Known rows, with every way that one mark hangs from another
divig(gabuk(metamo(gego) zusi(vimer))): [-34.9,20.2,24.5,-19.0,-43.4,-10.4,-7.0,24.5,-20.1,-11.2,50.1,19.6,14.8,-21.9,3.7,-0.2,17.8,21.7,-31.2,-62.0,-40.4,8.7,-23.0]
divig(gabuk): [-20.7,-13.0,3.4,-3.9,-75.9,16.4,2.9,40.7,-19.4,-24.7,80.4,6.5,34.4,-32.5,40.2,-8.1,-53.7,33.2,-36.2,6.7,-36.8,12.9,-16.1]
bapun(gego(metamo(gabuk(zusi)))): [27.7,10.7,-5.8,-10.5,-47.9,19.9,-14.2,29.1,-6.3,-10.7,2.1,29.5,-7.9,-47.8,-17.8,-21.7,-21.2,38.2,-23.5,-21.3,-36.1,-14.9,-24.4]
peno(vudaz(gego(metamo(gabuk(divig))))): [-30.7,-25.8,-13.2,0.5,-40.4,20.4,6.4,-2.7,0.8,-33.4,-8.8,24.9,17.3,-45.6,20.9,-14.9,-7.7,13.3,-17.9,15.7,-5.7,1.5,-32.1]
peno(vudaz(gego(metamo(gabuk)))): [-37.3,-16.2,-5.4,-3.0,-57.9,29.5,-0.7,-0.2,-5.2,-41.3,-20.5,35.8,19.1,-62.9,26.7,-16.1,-15.7,43.6,-21.1,-14.9,-14.0,-7.3,-26.7]
gabuk(divig metamo zusi): [16.8,-11.1,9.5,-16.9,-25.6,14.2,-12.2,43.7,-2.6,-8.2,55.2,2.9,-31.6,-9.9,16.6,2.7,-30.8,-26.9,-30.6,-39.8,-35.0,24.1,-31.8]
zusi(bapun(gego) gabuk(metamo) vimer): [-23.1,11.9,47.0,-38.3,-39.2,-40.5,-9.6,5.2,-18.0,-34.4,31.0,21.6,-9.7,-10.3,14.4,1.3,-2.8,26.8,-13.8,-14.1,-35.7,10.0,-10.0]
zusi(bapun(gego) gabuk): [-13.8,3.0,36.9,-27.8,-55.0,0.8,-9.8,11.1,-15.7,-25.7,46.4,8.8,-8.5,-27.3,18.1,-11.8,-34.0,44.9,-17.9,21.4,-37.1,19.3,-7.5]
peno(vudaz(gego)): [-32.6,-23.8,19.7,-5.3,-63.5,23.5,-8.9,1.2,-14.3,-27.8,28.9,22.7,-3.3,-43.3,58.7,-1.9,-50.6,44.3,-30.5,-3.0,-27.6,20.0,-26.2]
metamo(gabuk(divig zusi) gego): [0.3,-2.4,11.5,-16.0,-44.9,28.3,3.2,24.4,1.0,-0.5,30.6,-0.6,3.6,-49.8,-15.2,-25.9,5.6,7.5,-18.7,-7.2,-28.4,23.8,-25.3]
divig(gabuk(metamo zusi)): [-15.2,4.4,8.0,-9.3,-50.9,20.2,-11.8,47.9,-20.7,-16.1,60.2,13.8,-1.1,-25.1,22.4,-0.4,-31.2,11.1,-39.3,-59.7,-40.0,10.6,-26.4]
gego(metamo(gabuk)): [0.2,-12.4,-9.9,-11.9,-63.7,26.1,4.2,40.1,2.2,-35.7,19.0,25.0,26.1,-56.4,5.3,-20.2,-29.2,23.9,-18.9,-11.4,-27.7,-9.0,-22.4]
gabuk(metamo zusi(bapun)): [3.2,-0.2,27.9,-19.5,-49.6,17.6,-35.6,34.2,-9.1,-26.8,38.6,7.4,-26.6,-19.2,18.0,6.6,-34.2,3.7,-26.8,-62.7,-41.3,25.1,-24.2]
metamo(gabuk(zusi)): [2.0,-8.4,7.0,-1.6,-63.3,23.8,-1.9,45.8,-6.6,-20.1,28.8,6.9,-8.0,-57.4,11.4,-21.9,-37.0,31.1,-30.7,-27.3,-35.1,11.1,-27.3]
zusi(bapun gabuk(divig)): [-26.6,-22.2,22.3,-19.5,-39.6,2.6,3.1,25.6,-3.3,-37.5,64.6,-10.9,-5.8,-15.3,22.8,-6.8,-25.1,3.1,-13.5,33.2,-19.7,37.2,-15.9]
gabuk(zusi): [8.9,-11.9,13.1,-7.6,-56.0,20.8,-12.8,47.6,-7.2,-13.4,53.9,7.9,-28.4,-31.2,29.3,0.3,-56.6,28.4,-34.3,-26.5,-41.6,22.4,-29.0]
bapun(gego(metamo(gabuk))): [21.0,3.6,-2.8,-17.1,-63.6,18.1,-0.9,24.5,-6.0,-19.8,12.9,31.5,22.4,-51.9,-4.0,-26.2,-27.1,36.0,-18.4,4.4,-34.0,-15.6,-16.0]
peno(vudaz(gego(metamo))): [-31.4,-19.6,-1.4,0.6,-50.4,25.2,-13.1,1.8,-5.5,-32.1,10.5,38.1,-2.7,-39.9,43.5,2.4,-36.8,40.9,-24.2,-13.0,-20.1,3.2,-29.4]
zusi(bapun gabuk(divig) vimer): [-41.8,-20.8,28.9,-17.5,-36.2,-44.3,7.3,13.8,-3.7,-44.4,58.4,-5.6,-9.8,0.0,24.1,3.0,-9.7,5.7,-11.6,40.0,-21.3,34.1,-17.8]
gabuk(divig metamo): [10.2,-18.8,10.0,-23.6,-36.4,12.1,-0.9,36.8,-2.0,-18.5,66.1,6.9,1.0,-13.6,28.7,-3.4,-40.7,-30.2,-26.5,-14.6,-32.0,22.4,-23.8]
vudaz(gego(metamo(gabuk(zusi(bapun))))): [-20.8,12.2,3.9,-1.3,-55.4,25.4,-22.7,5.7,-10.9,-36.6,2.4,25.6,-10.4,-52.6,-6.7,-7.8,-6.7,37.8,-21.6,-19.7,-29.3,-2.5,-26.0]
bapun(gego(metamo)): [27.4,-1.1,0.5,-16.6,-52.2,16.3,-13.8,24.5,-5.5,-13.2,42.7,32.9,3.9,-29.4,15.7,-6.9,-49.8,32.7,-26.0,6.7,-40.4,-10.0,-16.2]

Rows
[6.5,3.2,20.2,-32.6,-25.5,26.5,-11.5,26.7,-0.7,5.9,46.6,8.3,-17.9,-21.6,-5.3,-3.5,-1.3,-23.4,-25.7,-48.2,-32.7,26.7,-27.0] : gabuk(divig metamo(gego) zusi)
[-0.9,6.1,33.7,-30.1,-31.2,20.9,-30.3,13.3,-3.9,-7.4,45.2,1.3,-14.7,-14.6,-7.0,-0.5,8.6,-18.2,-16.3,-42.8,-32.7,36.1,-23.9] : gabuk(divig metamo(gego) zusi(bapun))
[-6.1,-9.5,14.1,-26.7,-57.0,26.9,13.7,15.9,1.9,-10.6,44.0,0.7,37.0,-54.5,1.8,-32.7,-1.2,3.7,-18.1,18.2,-25.9,23.7,-16.3] : metamo(gabuk(divig) gego)
[-2.4,-16.1,11.6,-5.8,-51.6,9.6,-11.3,27.4,-2.8,-28.5,32.8,-11.6,-9.7,-29.9,2.8,-15.2,-18.2,1.8,-18.9,5.4,-25.9,31.4,-24.2] : metamo(gabuk(divig zusi(bapun)))
[14.8,6.0,25.5,-12.5,-67.7,10.8,-26.1,17.7,-13.4,-18.3,18.8,6.7,-9.1,-44.4,-5.0,-22.2,-27.4,44.0,-21.4,-8.6,-41.3,14.2,-15.0] : metamo(gabuk(zusi(bapun(gego))))
[-17.0,8.1,22.4,-14.3,-57.5,-7.7,1.6,20.0,-7.2,-14.4,21.4,13.2,4.0,-53.1,-5.8,-22.8,14.0,43.6,-20.3,-28.4,-36.4,10.2,-25.4] : metamo(gabuk(zusi(vimer)) gego)
[-0.7,-20.3,8.6,0.3,-30.9,-30.8,-3.1,36.0,-4.7,-16.5,62.2,2.8,-33.6,-0.7,23.9,5.4,-31.9,2.6,-26.5,11.3,-34.8,27.5,-31.9] : gabuk(divig zusi(vimer))
[-28.0,12.8,21.1,-28.8,-63.6,29.5,-1.4,26.1,-16.9,-11.7,63.9,19.1,48.9,-38.3,16.2,-13.1,-7.0,12.1,-32.6,-43.2,-38.3,11.0,-12.5] : divig(gabuk(metamo(gego)))
[-33.3,4.1,38.7,-47.7,-28.3,12.0,-2.2,6.2,-0.5,-22.4,47.9,-2.5,6.5,-22.6,-0.7,-9.2,21.7,-16.1,-9.1,-15.1,-20.4,33.1,-14.2] : zusi(bapun gabuk(divig metamo(gego)))
[-35.1,-5.0,26.9,-30.0,-38.2,-26.6,14.1,35.1,-9.3,-38.8,41.6,21.3,-11.6,-21.0,28.8,0.8,-11.5,13.9,-21.3,-33.9,-29.9,6.9,-22.5] : zusi(gabuk(metamo) vimer)
[-24.2,13.4,-2.5,3.7,-43.3,-10.5,-1.7,12.2,-11.5,-33.4,3.0,38.8,-17.8,-44.5,-2.5,-3.2,-0.3,45.2,-24.4,-18.0,-29.7,-18.0,-32.0] : vudaz(gego(metamo(gabuk(zusi(vimer)))))
[9.0,-18.0,-1.5,-5.0,-45.6,15.5,6.2,40.9,-1.9,-12.8,40.1,-5.9,-12.9,-38.2,5.5,-20.6,-25.2,0.4,-25.8,2.7,-29.4,21.3,-27.9] : metamo(gabuk(divig zusi))
[4.1,13.7,27.2,-31.2,-44.5,35.1,-21.2,29.2,-6.3,1.7,38.3,17.3,-14.9,-41.7,3.0,-5.2,-9.6,10.6,-29.5,-75.4,-41.7,17.4,-27.1] : gabuk(metamo(gego) zusi)
[29.5,0.5,-13.5,-8.7,-31.2,10.3,-5.6,26.6,-2.3,-5.2,13.5,16.1,-14.9,-32.4,-21.5,-19.4,-14.3,10.3,-20.0,5.3,-26.9,-5.7,-24.7] : bapun(gego(metamo(gabuk(divig zusi))))
[24.2,-6.6,-10.1,-16.8,-42.5,9.3,4.9,20.7,0.3,-13.0,23.7,18.5,20.1,-34.5,-8.7,-26.6,-21.6,5.9,-16.5,34.4,-26.5,-6.2,-17.2] : bapun(gego(metamo(gabuk(divig))))
[-9.1,2.4,-13.6,-0.7,-32.4,22.7,-0.7,14.9,-5.4,-17.4,17.7,21.5,-20.1,-39.4,-11.7,-9.6,-7.4,6.9,-24.4,5.2,-21.1,-5.1,-33.2] : vudaz(gego(metamo(gabuk(divig zusi))))
[-27.4,2.2,25.5,-51.0,-23.6,21.2,13.8,19.5,0.2,-9.9,49.7,7.9,3.8,-26.9,1.5,-14.0,12.9,-18.1,-14.8,-18.0,-20.5,22.9,-18.6] : zusi(gabuk(divig metamo(gego)))
[6.1,-22.7,-18.5,-8.6,-46.4,17.7,10.5,35.7,7.5,-30.2,28.9,15.2,23.6,-38.9,1.4,-22.2,-18.5,-6.5,-15.9,14.0,-17.2,3.5,-22.3] : gego(metamo(gabuk(divig)))
[-19.5,-3.3,36.7,-22.9,-33.8,-52.0,0.7,0.7,-12.2,-29.9,50.6,0.9,-12.4,3.8,14.9,-3.4,-9.7,17.3,-12.3,56.3,-27.7,25.7,-10.5] : zusi(bapun(gego) gabuk(divig) vimer)
[-18.2,-13.4,15.1,-34.3,-24.5,10.0,14.8,38.4,-3.0,-25.6,55.7,5.2,-14.3,-16.0,21.9,-3.6,-19.8,-21.2,-20.9,-11.3,-21.1,21.3,-21.5] : zusi(gabuk(divig metamo))
[-20.0,6.2,-5.8,-9.7,-62.2,31.4,4.6,12.9,-9.2,-32.8,18.1,34.1,16.8,-64.2,7.3,-15.9,-23.8,36.1,-25.0,0.2,-29.4,-14.5,-21.7] : vudaz(gego(metamo(gabuk)))
[-37.2,3.2,31.2,-45.7,-18.8,-23.4,21.8,12.2,-1.0,-16.1,47.3,12.9,0.3,-13.0,3.8,-5.6,30.7,-11.8,-13.0,-13.4,-21.6,18.6,-19.1] : zusi(gabuk(divig metamo(gego)) vimer)
[6.0,-11.0,20.5,-17.7,-31.1,6.9,-28.7,31.5,-3.4,-23.4,47.4,-3.7,-29.4,-5.2,12.6,5.9,-24.2,-25.3,-21.9,-34.0,-33.4,35.9,-27.8] : gabuk(divig metamo zusi(bapun))
[-38.7,-4.3,17.2,7.1,-62.4,-33.0,-17.3,25.9,-25.5,-36.2,61.7,6.3,5.1,-9.1,26.0,7.3,-21.8,39.4,-29.0,-7.4,-39.3,23.0,-22.1] : divig(gabuk(zusi(bapun vimer)))
[-21.8,18.7,16.1,-25.2,-50.0,32.8,-11.8,32.2,-19.2,-1.8,53.9,16.3,14.7,-33.6,2.3,-6.0,0.3,16.5,-35.8,-66.1,-39.5,13.7,-23.5] : divig(gabuk(metamo(gego) zusi))
[-15.6,-0.4,16.4,-16.2,-39.5,-18.2,11.0,17.6,-0.8,-9.9,30.6,1.5,2.6,-37.8,-13.4,-19.0,23.5,12.5,-16.9,0.7,-27.4,19.4,-27.1] : metamo(gabuk(divig zusi(vimer)) gego)
[20.5,2.3,30.2,-10.8,-60.6,7.2,-38.7,17.9,-17.0,-10.6,41.5,7.2,-26.9,-24.8,14.5,-3.9,-48.2,39.2,-26.5,-7.4,-49.0,22.3,-16.2] : gabuk(zusi(bapun(gego)))
[13.1,7.6,0.2,-4.4,-42.6,-24.9,-8.1,22.7,-8.8,-18.9,-1.5,36.7,-12.0,-33.0,-17.3,-13.3,-5.7,44.0,-19.5,-14.4,-36.3,-17.8,-24.0] : bapun(gego(metamo(gabuk(zusi(vimer)))))
[12.2,-14.7,-19.0,-1.0,-33.5,19.7,0.8,40.9,5.1,-20.1,20.1,9.8,-10.8,-34.2,-14.1,-14.9,-12.3,-2.7,-21.1,-8.5,-19.0,4.7,-31.9] : gego(metamo(gabuk(divig zusi)))
[-6.2,-18.5,20.1,-1.7,-39.2,-39.4,-20.2,22.3,-4.6,-29.3,59.1,-5.8,-29.2,4.3,21.1,10.2,-23.5,0.8,-18.2,11.1,-33.7,38.7,-26.2] : gabuk(divig zusi(bapun vimer))
[-13.9,9.7,-9.3,0.5,-49.6,31.2,-7.0,19.9,-10.6,-23.3,6.1,31.8,-17.0,-58.6,-7.9,-10.1,-15.3,38.6,-28.4,-22.6,-30.0,-13.7,-29.8] : vudaz(gego(metamo(gabuk(zusi))))
[-29.5,-11.4,-8.7,8.3,-44.4,31.3,-12.4,5.1,-4.4,-30.5,-28.8,34.8,-14.2,-60.6,12.1,-10.8,-8.1,46.4,-24.0,-38.2,-12.6,-5.7,-36.5] : peno(vudaz(gego(metamo(gabuk(zusi)))))
